Each row comes from the steps of one path. Every step used is in the known rows, and no mark comes twice. Write the path behind each row, first mark first.
(in the rows, 128 means zero)
Known rows:
W/V/E/Y/P/S: [153 120 171 102 159 141 131  75 140 101 162 109 169  95 110 105 128  98
  59 186 125 172  66  79 129 144  95 122 108  87 150 168 156  96  79 136
  90 158 115]
U/P: [118 126 122 125 130 141 121 124 116 127 146 121 134 132 103 123 133 134
 140 143 146 119 107 178 146 135 137 164 105 126 169 134 133 144 122 137
 113 126 134]
A/N/D: [118 103 120 145 141 147  77 151 153 144 165 110  96 118 116 130 127 129
  79 127 130 166  84 155 153 135 126 142 156 128 148 172 111  85  98 126
 130 132 166]
E/Y: [140 111 151 114 123 100 115 108 159 118 141 124 138 107 144 130 122 119
 102 147 125 110  90 128 121 131 136 102 102 102 139 140 122 121 121  95
 125 144 118]
P/U/E/Y: [164 163 143 117 126  74 129  91 170 110 147  98 133 107 170 117 107 109
 119 163 104  46 103 121 125 103 109 138 105  70 139 174 174 135 104  95
 108 162  96]
H/N/V/E/Y: [111  99 153 155 130 129 126  59 112 120 177 147 160  80 122 135 145  92
  57 134 154 164  87  84 108 141 130  64 117  78 173 111 141  75 110 114
 116 139 109]
U/P/A: [126 115 105 142 138 147 129 130 104 114 185 120 130 121 112 132 142 109
 145 164 157 101 114 130 158 147 145 154 112 107 194 146 135 149 143 140
 105 154 177]
N/V/E: [117 116 149 164 131 160 137  89  85 130 131 125 162 111 115 129 115 110
  95 131 136 191 139 116 106 129 123 104 145 100 115 139 156  95 129 138
 117 114 103]
E/Y/W/V/N/D: [ 81 117 166 112 177 124  65 121 176 126 140  92 120  74 142  85  84  82
  98 147 132 142 142 109 190 109  91 147 115  74 149 127 168 134 112 123
 113 167 178]
S/W/V/N: [108 150 143  99 174 184 123 118 130 136 120 183 123 150 154  83  86  69
  98  94 155 142 160 107 221 111  66 171 154 119 125  69 155 136 130 156
 121 127 190]
V/E/Y: [139 102 152 124 120 119 149  99 133 124 144 128 150  78 130 132 130 110
  78 147  98 146 116 136 121 140 121 100 119  81 120 174 143  98 109  94
 115 147 106]
W/V/E/Y/P: [121 110 176 102 134 130 135  92 121 114 157 119 159  98 117  85 115 110
  63 174 123 171 111  95 130 139 106 115 113  84 140 131 171 126  79 131
  87 164 136]
E/V/N: [113 120 119 123 151 142 121 114 125  89 107 133 130  96 149 124 100 106
 102 107 111 106  99 130 133 139 103 172 123  95  75 138 147 139 165 147
 154 129 157]
V/N: [117 132 130 126 169 149 139 112 122 128  97 150 131 120 133 133  95  94
 110 121 132 133 128 131 157 115 111 170 139 109 112 138 154 148 143 129
 136 137 150]
P/A/N/H: [139  84 110 182 153 169  65 169 128 100 185 154 113 105 122 141 164 131
  99 141 124 152  77 105 120 157 144 135 177 104 150 138 169  89 155 157
 127 176 170]
V/E/Y/W: [105  92 156 140 112 118 123 112 140 116 144 125 146  76 127 113 147  93
 106 152  91 138 135 119 113 122  96 101 102  71 126 143 165 145 131 130
 119 153 127]
U/P/A/N: [116  89 108 170 144 152  94 147 114 106 215 149 111 137 102 149 137 108
 108 155 163 146  62 137 162 154 123 161 142 103 193 157 123 130 142 156
 108 146 201]
W/S/P/U/E: [175 183 140 100 153 130 150 100 160  88 136  78 100 110 150  79 133  66
 134 117  73  22 121  74 147 117  99 158 114  95 167  94 155 121  64 131
 111 125  73]
Y/P/S/W: [170 141 120  94 139 191 127  85 145 132 137 139 148 155 131  98 161  81
 100 145 147  77  61 118 165 128 103 163 104 141 167 116 123 173 109 183
 133 132 155]
E/Y/W/V/N: [ 78 114 175 122 173 109  84 114 161 106 132 140 133 102 147  92  81  79
 106 143 135 149 135  83 164 104  74 140 112  72 132  94 181 160 137 145
 114 156 168]
U/E/V/N: [131 144 120 116 128 130 111  97 148  82 115  86 128  92 157 108  78 110
 115 116 108  82  91 143 139 118  89 193  83  97  79 143 166 123 153 150
 142 143 127]
U/E: [149 150 131 121 107 114 115 116 149 123 136  79 125 124 138 110 110 132
 136 134 128 106 124 144 131 108 116 148  92 128 132 134 151 110 118 131
 118 142 103]
A/N/V: [105 101 149 183 140 147  70 115 124 119 158 144 134 152 120 145  96 120
  86 124 167 193  65 119 105 124 119 113 156 118 136 114 125  96 135 158
 130 102 135]
U/E/Y/P/S: [191 140 154  94 125 111 100  56 188 103 150  53 158 106 137 112 125 107
  93 194 132  68  13 123 111 119 120 154  46 107 170 175 151 130  84 134
 110 167  89]
U/P/S/W/V/N: [130 157 129 100 202 207 115  93 141 125 147 160 140 149 121  99 111  67
 105 122 174 132 101 135 242 126  62 209 125 116 182 114 144 125 124 173
 109 117 178]
P/U: [133 157 119 140 153 112 155 126 116 122 131 155 125 130 143 134 136 116
 134 140 113  81 141 106 128 120 118 145 166  93 123 155 158 158 125 124
 122 130 135]
E/Y/P: [140 108 157 104 118 117 114  87 146 118 134 114 154 118 135 111 126 118
  91 176 133  94  57 132 109 130 148 128  88 104 155 136 141 175 103 125
 121 161 132]
P/Y/E/V/N/H: [144 119 129 158 174 161 100 130 159  70  96 176 157  53 114 123 166 143
  91 121 125  91  60 170  88 126 132 190 175  80  61  95 184 148 147 208
 130 159 130]
Y/P: [126 127 135 116 126 145 127 110 113 125 123 118 145 136 117 106 133 127
 114 156 141 115  96 131 117 123 139 151 112 131 143 120 151 183 107 158
 122 145 144]
W/S/P: [150 132 147  99 150 156 132 117 152 100 130  97 108 113 128  95 143  74
 114  98  90  96 108  84 147 145 125 121 108 126 166  59 101 115  85 133
 128 113  90]
S/P: [150 129 130 126 135 123 133 122 125 110 124 108 100 105 144 100 127  90
 118 121 112 105 103  88 145 138 114 123 119 111 141 114 127 108  96 132
 128 102 128]
U/P/V/E/Y/W: [113  88 135 151 143 110  97 114 134 119 182 108 155  90  88 118 167 111
  96 166 110 140 119 143 134 148 111 125 117  57 185 138 157 140 125 149
 149 146 166]
E/Y/W: [105 100 157 128 114  96  90 121 166 114 144 118 135  99 139 117 135 108
 128 152 118 101 111 117 115 114 111 105  88  91 145 115 146 163 136 131
 131 149 134]
W/V: [111 137 148 120 145 121 113 138 125 120 143 126 124 135 127 103 108 133
 125 124 142 169 157  92 149 131 102 121 143 129 131  95 135 100 116 136
 106 123 137]
N/D: [132 130 119 117 134 142 108 133 146 148 135  85 113 104 125 119 134 128
 117 134 125 123 135 152 151 132 148 134 127 130 146 162 119 101 102 106
 127 140 145]
Y/W/S/P/V: [133 122 133 130 170 137  90 136 165  98 145  89 107 120 110  87 177  68
 124 105  87  98 134  42 137 143 103 113 132 102 190  18 111 138 104 178
 177 113 142]
Y/E/V/N: [117 121 137 139 138 143 122 101 158  96 103 126 144  71 136 107 112 108
 123 116 139  99  82 144 109 103 115 182 132  86  55  95 157 129 134 177
 154 130 147]
W/Y/E/V: [105 106 138 108 110 137 110 104 194 108 119 107 132  78 138  69 169 146
 101 135 119  79  82 120  99 111 134 155 108 106  89  78 118 127 102 206
 146 135 125]
H/N: [112 126 109 134 139 122 130 117 124 129 161 152 112 118 120 127 171 122
 120 114 152 121 111  96 138 137 127 115 131 132 174  90 124 119 117 136
 124 139 147]
E/Y/W/V: [ 90 111 174 122 133  91  74 130 164 106 160 119 131 107 140  88 114 109
 127 150 132 142 135  81 136 118  90  98 103  91 149  84 150 137 125 140
 108 147 145]
Y/P/U/E/V: [145 164 114 113 112 115 131  95 132  74 142  78 132 116 158  83 124 126
 126 158 100  15  76 118  97 120 104 189  98  81 109 148 191 184 115 177
 124 155 132]
W/Y/E/V/N/H: [111 106 138 123 159 187  84 104 192  98  80 127 146  40 135  63 174 148
  86 131 104  81  73 138 107 108 150 208 135  84  70  78 197 128 122 215
 156 170 125]
A/N: [119 103 130 158 136 135  94 147 139 123 159 156 109 144 119 142 121 126
  92 122 133 171  76 133 125 133 105 136 155 127 128 135 118 114 124 144
 130 122 149]

Which path is each row?
[135 108 135 138 167 158 123 127 138 101 151  98 116  90  93  87 188  59
  99 105  59 134 161  50 138 155  90 109 145  82 170  51 132 117  95 176
 170 118 138]
Y/W/S/P/V/E
[127  99 171 150 124 133 124  69 117 121 145 122 174  90 131 136 103 102
  70 150 131 172 101 118  96 133 132  77 117  75 126 148 152  87 119 106
 118 127  91]
N/V/E/Y
[ 93 109 176 140 183 139  48 132 164  94 120 137 145  72 139  86 116 114
 113 144 117 144 124 100 143 113 100 149 128  66 134  86 229 136 145 150
 117 181 142]
E/Y/W/V/N/H
[ 97 112 136 106 150 163 119  90 188 112  91 131 138  69 142  72 132 113
  87 133 123  84  83 122 126  97 120 202 117  86  67  90 149 150 117 207
 151 143 150]
W/Y/E/V/N
[ 98 115 128 171 138 158 140  80  84 130 163 156 146 100 104 131 158 101
  86 115 158 180 122  84 114 133 125  88 146 105 163 100 145  85 120 145
 118 122 119]
H/N/V/E
[114 127 123  71 128 182 122 109 168 157 128 161 115 146 153  69 163 100
  77 118 118  79 133 120 188 121 109 155 120 135 155  80 107 166 110 177
 135 136 158]
S/W/Y
[155 107 143 117 147 100  94  98 152 124 152 107 156 132 119 119 139 126
  69 177 133 105  68 106 110 148 151 121 125  93 168 120 128 155 101 132
 171 155 166]
E/Y/P/V
[155 156 150 134 126  66 106  98 173  88 152  72 100  79 184  73 123  60
 142 161  89  14  98  70 134  96  74 137  84  40 159 131 195 156  88 135
 111 143 115]
S/P/U/E/Y/W
[104  90 152 192 137 167 103 108  98 127 162 155 145 129 106 146 110 111
  58 126 140 230  89 121 105 129 102 112 173  98 115 151 144  80 126 156
 120 105 122]
A/N/V/E
[114 126 147 128 143 138 149 131  98 123 148 138 136 113 113 100 120 120
 102 125 116 203 180  97 150 137  89 119 156 107 113 128 155  76 108 135
  94 128 130]
W/V/E
[ 97 121 149 115 135 160 107 134 158 108 132 118 132 127 106 105 162 100
 148 113  98 103 153 109 128 119 112 125 106 127 164  47 128 178 134 168
 130 141 112]
Y/W/S
[ 96 124 128 161 142 137 103  86 107 126 158 146 135 125 121 129 144 111
 110 119 185 143  98  80 116 130 140  91 131 124 185  68 128 107 127 143
 128 120 125]
H/N/V
[154 100 139 140 148 103 129 111 138 126 157 123 153  94 114 143 146 117
  59 143  98 160 124 108 122 158 126  90 153  76 136 161 130  78 115 102
 160 147 139]
P/V/E/Y
[149 134 140 146 143 118 140 132 153 120 127 174 149 110 102 136 160 131
 115 139 162 113 104 153  98 107 126 138 164 117 112  92 112 155 103 182
 101 131 127]
P/Y/E
[108  96 157 142 130 144 128  40 101 119 172 137 169  89 112 112 155  90
  46 168 165 144  53  87  94 138 143  86 103  81 188 106 162 137  91 141
 111 157 125]
H/N/V/E/Y/P
[135 156 126 126 154 130 158 106 107 119 128 142 139 141 135 106 141 109
 123 171 125  68 110 111 115 115 129 169 151  95 136 146 176 216 104 156
 116 147 153]
Y/P/U
[140 100 157 111 114 139 148  84 124 118 138 120 165  93 122 109 136 104
  67 174 106 131  84 134 110 137 129 123 101  87 131 160 168 157  92 126
 111 165 127]
V/E/Y/P
[ 78  86 157 172 125 123 102  71 123 112 177 143 151  71 119 115 161  82
  86 142 148 151 101  72 100 121 109  63 107  66 182  90 163 123 128 149
 118 145 124]
H/N/V/E/Y/W
[113  81 140 191 143 193 112  95  70 107 194 146 155 125 104 131 121  79
  52 177 161 196  69  73 104 141 122 124 162  82 148 148 163 133 130 187
 108 150 186]
Y/P/A/N/V/E
[173 180 122 129 140  98 148 107 138 101 136  85  92 105 167  86 117  81
 140 137  99  40 117  83 143 107  88 158 125  79 140 146 179 119  77 130
 112 121 107]
S/P/U/E
[119 145 140 100 131 164 113 133 136 136 153 161 120 158 148  76 120 101
 116  96 151 138 163 104 194 126  81 127 144 136 140  60 123 115 115 155
 118 117 166]
S/W/V
[132 129 128 145 179 177 102 128 126 119  89 146 139  88 126 124 129 130
 112 124 110 127 116 147 137 123 143 180 153 105 110 129 202 132 147 137
 140 160 126]
V/N/H
[126 116 135 154 145 170  87 120 159  84  90 123 153  43 131  98 146 145
 128 114 118  97  73 158  95 112 144 188 145  82  53  88 209 104 142 184
 158 156 124]
Y/E/V/N/H
[125 117 135 138  95 121 110 118 161  97 131 105 141  77 132 103 146 139
 140 121 135  93  87 137  86 116 132 137 119 105  70  88 132 106 120 176
 147 121 124]
Y/E/V
[113 121 149 112 130 143 123 108 189 148 114 125 136  98 118  78 163 138
 110 152 142 104 113 120 120  89 143 157 126 118 122  77 130 138  78 189
 125 145 122]
W/Y/E
[146  98 133 136 151 115 122 103 125 127 176 112 159 100  90 137 151 125
  70 158 115 152 101 162 142 166 133 125 130  71 181 166 133  97 108 110
 147 140 147]
U/P/V/E/Y
[135 171 116 113 152 133 137  77 128  75 111 101 136 105 164  85  94  92
 110 152 104  19  78 123 123 106  92 234 110  61  89 165 215 211 127 175
 128 161 152]
Y/P/U/E/V/N
[158 134 161  95 102 103  99  74 166 113 143  65 149 114 142  93 103 121
 102 185 135  69  55 145 111 109 134 147  49 106 155 140 165 158  88 127
 111 172 109]
U/E/Y/P
[113  81 138 204 148 179 115 116  85 112 201 156 139 114 112 155 117  83
  62 144 149 212  98  70 116 143 113 101 176  78 136 159 145  80 149 158
 114 134 171]
P/A/N/V/E
[133 126 128 140 164 134 133 114 156  80 109 178 150  79 122 134 131 110
  93 120 147  92  68 156 109 120 101 182 158  84  59 104 133 169 141 201
 125 135 152]
P/Y/E/V/N
[114 121 107 116 154 157 105 116 144 110 115  89 113  73 146 112 104 105
  92 111 106 102 100 153 159 143 121 176 122  97  95 171 136 112 140 129
 149 138 170]
E/V/N/D
[121 136 120 117 175 164 117 117 139 144 105 106 116  92 131 124  99  99
  97 128 130 128 132 159 181 119 132 179 135 113 128 175 149 124 116 107
 134 146 165]
V/N/D
[166 131 135 112 176 141 117 125 153 102 146  93 112 123 113 108 160  84
  98  98  88 109 115  60 145 163 127 114 143 114 185  47  85  92  86 141
 177 106 122]
W/S/P/V
[140 132 129  90 143 204 111  75 211 151 147 134 149 118 109  64 199  99
 103 155 164  64  59 162 186  99 118 202  99 129 190  79 110 140  71 221
 123 128 137]
U/P/S/W/Y/E
[ 80 118 148 146 136 138 125 143 109 117 149 131 129  99 110  83 135 107
 129 128 111 191 198  82 141 118  65 116 145  97 120 102 180 125 127 172
  98 135 149]
Y/W/V/E
[171 109 153 110 141 145 147  65 144 112 145 110 171  87 116 130 154  92
  61 187 113 131  43 114 111 145 120 127  93  85 147 200 150 126  91 128
 112 162 107]
V/E/Y/P/S
[125 131 110 144 200 144 111 117 116 131 129 131 142 135  93 140 117 113
 103 139 150 137 108 160 173 141 127 196 154 101 170 135 143 147 139 147
 164 128 188]
U/P/V/N
[124 113 119 140 158 171  87 129 130  79  94 128 137  69 143 116 132 140
 107 108  84 103  86 143 116 146 133 180 138  91  76 129 198 117 171 155
 161 154 130]
E/V/N/H
[166 144 115 108 142 178 124 104 158 133 144 145 130 144 143 121 158  83
 112 112 137  98  95 118 174 129  96 140 119 139 154 125 105 109 127 154
 138 115 140]
P/S/W
[112 123 124 144 148 116 113 151 137 106 136 176 126 132 109 139 163 114
 123 137 129 109 133 123 117 126  91 130 147 116 142 109 124 212 152 189
 101 139 157]
P/Y/W
[160 127 155  96 149 162 129  87 164 121 176 152 151 107 143 100 142  69
  58 127 120 157 111  86 187 146  61 104 122  92 146 138 128  52 101 131
 107 131 129]
P/S/W/V/E/Y
[116  74 173 176 132 142  89  86 128 112 177 149 157 105 122 148 100 102
  34 142 134 214  52 120  97 133 109  84 147  73 126 161 139  70 118 123
 120 122 112]
A/N/V/E/Y
[128  90 119 156 143 159 103 135 112 110 193 151 119 143 118 129 136  95
  85 170 154 137  54  88 127 142 126 150 147 108 160 142 141 168 129 176
 117 168 215]
Y/P/A/N
[140 136 120 119  88 110 103 109 153  83 142  64 125 100 153 100 112 139
 128 117 102  77  92 138 112 129 108 150  77 113 100 132 140 100 139 148
 137 135 109]
U/E/V
[116 134 144 137 171 105 107 155 131  81 150 156  98 112 126  85 142  84
 113 125 126 129 133  50 155 135  52 118 149 100 155  62 134 162 111 199
  82 111 162]
S/P/Y/W/V
[140  83 117 173 153 186  70 153 111  97 180 143 125 114 113 120 171 130
  87 172 137 133  40 101 110 151 156 160 161 102 162 131 188 144 134 183
 123 193 188]
Y/P/A/N/H
[123  71 163 169 141 145  64  82 128  98 207 133 154 129 134 138  99  81
  51 194 181 144   4  71  99 138 144 105 123  75 179 131 141 152 129 155
 119 163 182]
E/Y/P/A/N/V
[186 169 162  90 148 103 133  79 194  80 150  69 111  93 169  86 125  60
 108 135  69  11  84  78 145 123 107 133  87  64 176 106 149 119  58 103
 109 145  59]
W/S/P/U/E/Y
[158 134 156 107 103  88 101  96 179 114 147  76 135 103 156 116 100 124
 112 151 119  89  88 143 124 114 122 125  70 102 141 147 144 108 107  99
 114 157  92]
U/E/Y
[136  74 143 144 137 131  91 115 144 100 206 141 128 123 134 135 128  87
  58 188 152 117  17  92 121 147 132 128 118  82 172 152 134 163 119 144
 116 183 201]
E/Y/P/A/N
[ 93  90 194 136 131 164  95  72 152 101 149 110 178  89 109 112 140  72
  92 135  99 148 123  97  94 122 119  77  98  72 160  71 146 134 123 142
 120 143  69]
N/V/E/Y/W/S
[151 179 121 131 135 100 145 114 138 118 137 105 120 128 151 113 116 118
 146 144 113  62 140 121 130  99 105 165 134  93 128 160 178 143 109 126
 109 144 107]
P/U/E
[131 125 125 144 155 110 120 144 131  88 136 158 102 105 122 109 165  78
 115 129 114  85 104  88 131 137  78 126 133 103 151  92 122 195 122 191
 105 112 151]
S/P/Y/W
